What can hang from each mark
k80: k682 k785
k785: k80 k399 k463
k898: k118
k682: k80 k296 k975
k118: k35 k463
k463: k118 k785

Every row comes from one small tree of marks. The marks that hang from a mark follow it in brackets, in the order of their numbers. Every link used is in the known rows. Which tree was each row made from?
Known rows
k463{k118{k35} k785{k80}}: [ 25.4  24.2 -26.4  14.3   0.7  31.3   9.0   2.5  -6.0  -9.8  40.4  20.4
 -33.1  20.7 -13.2  24.1   9.5  50.7  38.6 -48.5]
k682{k80{k785} k296}: [ 46.4  15.4 -33.1 -21.2  12.3  22.3  25.6  17.3 -26.3 -33.4  10.6  34.3
 -24.9  27.1 -14.6  12.1   3.8  35.9 -22.0 -15.7]
k118{k35 k463{k785{k80 k399}}}: [ 23.8  24.2 -25.9  36.3  -7.4  31.7   0.6   1.5 -19.5 -40.3  40.5   1.1
 -30.5  12.4  26.2   6.6  17.6  46.0  30.0 -49.2]
k80{k682{k296 k975}}: [ 43.9  -4.2 -18.9 -24.7  22.8  20.6  27.4  17.6  -5.1 -12.1  12.0  45.7
  12.3  29.6 -21.0  -4.6  24.8  32.1 -15.9 -12.4]
k463{k118 k785{k80}}: [ 26.6  53.1 -14.6  19.0  -1.0  24.8   5.1   7.0  -2.7 -26.6  30.5  28.1
 -22.7   9.5 -19.7  30.1  14.5  48.8  41.6 -33.8]
k785{k463}: [ 25.3  35.0  -2.7  25.5   6.6  19.2   7.2  19.7 -18.6 -20.0  21.9  16.4
  -1.1   7.1   6.7  20.6  19.9  27.3   7.9 -48.8]
k785{k80 k399 k463{k118{k35}}}: [ 24.5   3.4 -19.6  28.7  -7.8  43.6  -0.5   5.8   7.8 -17.1  13.8  14.6
 -41.6   8.0 -12.5   7.4  -0.9  21.4  33.1 -79.4]
k463{k785{k80 k399}}: [ 37.1  55.2 -21.4  26.6   0.7  30.2  -0.1  24.3  -8.9 -44.4  23.8  14.4
 -31.1  -4.4   9.2  21.8  17.3  33.0  41.0 -35.4]
k898{k118{k35 k463{k785{k80 k399}}}}: [ 33.4  63.1 -19.8  45.9  -1.5  37.1  -4.8  -1.6  -8.6 -13.6  46.7   9.7
 -34.9  17.3  18.3  18.6  23.2  49.4   2.4 -46.6]
k785{k80 k399 k463{k118}}: [ 27.7  31.9  -9.1  34.3  -9.2  35.5  -6.2   9.1  10.9 -33.4   0.6  20.6
 -31.8  -1.3 -20.0  12.0   2.7  20.3  36.8 -65.7]
k898{k118{k35 k463{k785}}}: [ 27.7  72.3 -10.6  28.5   1.8  25.2   8.0   1.0 -24.6   2.1  62.3  12.0
  -8.8  31.3  22.4  26.3  42.1  59.4 -13.2 -31.8]
k682{k80{k785{k463}} k975}: [ 22.8 -11.1 -33.7  -3.6  17.9  22.0  19.1  24.6 -15.6 -26.0  17.9  36.3
 -10.2  30.5  -4.9  10.7  -2.7  36.4  -6.8 -30.3]
k463{k118{k35} k785{k80 k399}}: [ 32.3  30.8 -29.9  14.8  -9.0  42.6   4.0  12.0   1.1 -26.1  26.4  17.6
 -42.5  11.7  -6.1  17.3  12.2  39.8  46.6 -50.9]
k682{k80}: [ 41.2  43.7 -17.7   0.0  15.2  23.2  22.1  16.1 -24.0 -41.1  47.0  13.8
 -20.0  26.2  -7.2  14.9  12.0  45.4  -3.7 -32.1]
k785{k80{k682{k296 k975}} k399 k463}: [ 37.8 -45.4 -28.2  12.5  11.4  29.0   9.0  14.8  19.5 -21.8 -22.3  32.8
  -6.4   4.4 -22.1  -8.3   4.6  12.8  -4.6 -33.8]
k785{k399 k463}: [ 31.5  41.1  -6.9  27.1  -3.6  29.8   1.9  27.9 -11.5 -34.4   8.1  13.9
 -12.0  -1.5  14.5  14.4  22.8  15.6  18.5 -51.7]
k118{k35 k463}: [ 24.5  37.9  -6.3  12.5   3.6  25.4  13.4   0.0 -36.6 -22.3  63.8   9.6
 -11.1  34.4  19.6   0.4  22.1  49.7   3.8 -56.3]
k118{k35}: [ 34.9  38.0 -15.3   0.9  14.1  29.2  16.9  17.7 -31.0  -8.6  60.4  17.1
 -20.3  30.7  11.1  10.1  17.1  37.2  11.1 -54.7]
k463{k118{k35} k785{k80{k682} k399}}: [ 14.8  18.3 -24.8  13.7  -7.9  37.7  -8.5  15.3  10.3 -20.0  -1.8  26.5
 -34.3  14.1 -13.4  12.0   9.7  31.7  29.0 -56.9]

Which tree is each row?
[ -3.5  12.9 -12.2   6.8 -14.6  37.5 -16.5  29.4   1.9  -6.9 -32.0  43.0
 -29.1  20.2  -3.2   2.9   2.5   8.0   4.2 -79.5]  k80{k682 k785{k399 k463{k118{k35}}}}
[ 30.7  35.8 -15.4 -14.7   0.3  27.2  -1.2  35.2 -12.7 -27.8 -30.6  49.5
 -21.2  14.3  -4.1  -1.9  13.3   7.7 -13.4 -32.2]  k80{k682{k296} k785{k399}}
[ 14.0  27.9 -18.2   8.7 -14.5  41.0  -3.6  24.4  -7.0  -9.0  -4.5  34.8
 -36.0  20.3   4.6   9.2   3.7  14.3  22.9 -73.0]  k80{k785{k399 k463{k118{k35}}}}
[ 26.6 -22.3 -26.2  -9.4   5.0  27.2   6.0  34.3   3.3 -14.9 -43.7  52.6
  -1.8  15.5  -5.2  -6.9  11.9   5.2 -14.3 -27.1]  k80{k682{k296 k975} k785{k399 k463}}
[ 10.5  37.5  -7.6  17.2  -1.0  21.0  -7.0   9.5   5.9 -20.7   0.5  36.3
 -15.1  10.6 -27.6  22.6  14.2  40.3  22.1 -39.6]  k463{k118 k785{k80{k682}}}
[ 36.7   8.5 -25.4  12.4   1.1  25.0   2.1  18.4   5.7 -36.4 -20.0  26.1
 -17.3  -5.1  -9.4  11.4  21.3  22.1   3.7 -19.2]  k463{k785{k80{k682{k296}} k399}}
[ 24.3  44.1  -4.6  24.4   6.8  29.5 -13.1  22.8  -2.2 -40.4   8.1  28.6
 -27.7   6.0  -9.5   0.5   2.2  17.9  15.7 -59.1]  k785{k80{k682} k399}
[  8.2  47.4  -4.7  11.7  -7.5  24.5  -2.7  18.9 -11.3 -10.6  -5.3  42.9
 -17.1  16.3 -11.2  21.1   6.1  24.6  17.5 -57.1]  k80{k785{k463{k118}}}
[ 23.3  24.9 -12.2 -16.2  10.7  17.6   4.0  25.6 -20.9 -12.0 -15.9  51.0
  -8.4  22.3 -11.0   4.8  12.5  18.5 -22.9 -30.3]  k80{k682{k296} k785}
[ 28.1 -13.2 -13.7  19.1  -9.2  30.9  -2.9   2.9  24.8 -23.6 -45.2  31.2
 -19.3  -3.4 -37.9   2.2   7.1   9.8   0.6 -51.7]  k785{k80{k682{k296}} k399 k463{k118}}
[ 60.6  -4.7 -46.7 -36.2  14.3  34.6  34.5  26.6 -11.3 -45.8   8.3  43.0
 -26.9  32.0 -13.0  -4.3   1.9  31.8  -9.2  -2.7]  k682{k80{k785{k399}} k296 k975}
[ 66.5 -17.0 -39.6 -31.3  24.1  24.9  49.2   8.8 -10.1 -34.1  38.7  27.9
  -4.6  36.2 -26.0   2.7  14.9  49.7 -13.6   2.1]  k682{k80 k296 k975}
[ 37.8   0.4 -32.1  -8.6 -12.5  34.6  16.2  14.5   4.5 -39.5 -35.8  34.3
 -29.2  12.6 -26.6  10.6   3.4  20.6  -7.6 -30.0]  k682{k80{k785{k399 k463{k118}}} k296}
[ 11.5 -17.8 -14.7  26.2  21.4  19.8  -0.1  14.8   5.8 -10.3   9.0  34.6
  -0.8  15.3 -17.8   2.8   0.2  25.9   2.7 -50.4]  k785{k80{k682{k975}} k463}
[ 36.6  73.7  -9.7   5.2 -15.0  33.1   6.5  23.9  -1.9 -35.6   9.4  24.0
 -17.6   7.5  -1.4  25.1  34.3  37.6  40.1 -26.4]  k463{k118 k785{k399}}
[  0.4   4.3 -18.2  32.4   1.2  18.7  -6.1  -1.2 -17.1 -21.1  30.5  13.9
 -14.1  21.4  11.7   6.7  15.2  49.4   2.6 -52.1]  k118{k35 k463{k785{k80{k682}}}}
[ 19.3  45.3 -11.4  37.3  -0.6  15.5   1.8  -1.3 -22.8 -42.2  40.8  11.1
 -11.0   9.3  11.4  18.9  20.7  54.9  24.7 -32.1]  k118{k463{k785{k80}}}
[ 42.2 -20.0 -24.0  -7.2  26.8  22.4  19.7   6.9   1.5 -15.0  14.0  43.6
  -5.4  23.5 -32.8  -6.4   5.7  31.4  -7.5 -22.8]  k785{k80{k682{k296 k975}}}
[  7.8  -7.0 -15.0  28.4  -7.7  38.9 -14.0   7.4  16.2 -12.7 -12.5  24.5
 -32.0   9.7 -19.6   0.4  -2.5  14.2  13.8 -84.9]  k785{k80{k682} k399 k463{k118{k35}}}
[ 19.5  14.9 -10.4  11.8  -2.1  32.4  12.3   6.5  -7.6   2.1  26.0  17.5
 -13.5  24.1  -6.9  16.1  14.8  33.1  16.2 -66.6]  k785{k463{k118{k35}}}
[ 16.3  -1.0 -16.8  28.8   0.7  33.9   3.8  -2.9   0.0  -1.0  29.7  16.5
 -30.4  18.2 -18.2  14.0  -4.6  32.4  25.1 -76.2]  k785{k80 k463{k118{k35}}}
[ 16.3  45.3  -9.1  19.0 -10.3  30.1 -12.9  18.7  14.0 -34.6 -15.5  33.1
 -26.5   1.7 -20.9  15.8  15.3  30.0  32.5 -42.6]  k463{k118 k785{k80{k682} k399}}
[ 21.9  26.2 -26.1  13.2  -1.4  29.1  -0.5  32.4 -14.7 -47.1  -9.4  23.1
 -30.7  10.3   8.2  14.4  -1.2  18.0  -2.1 -47.6]  k682{k80{k785{k399 k463}}}
[ 34.4  45.9 -22.9  -1.6 -13.4  40.4  10.6  20.5  -6.3 -19.9  23.9  19.6
 -27.8  17.8   5.2  20.0  29.8  39.1  37.6 -40.1]  k463{k118{k35} k785{k399}}
[ 17.0 -25.2 -19.6 -19.9   2.5  23.1  11.3  15.2  10.6   2.4 -38.1  65.0
   4.7  27.8 -34.4   0.8   9.9  21.6 -14.9 -27.2]  k80{k682{k296 k975} k785{k463{k118}}}
[ -8.9  33.4   0.4  11.3  -6.7  20.6 -14.8  24.0  -3.5  -5.6 -33.8  52.8
  -8.3  17.3 -16.1  14.0   6.4  17.2  -1.6 -61.8]  k80{k682 k785{k463{k118}}}
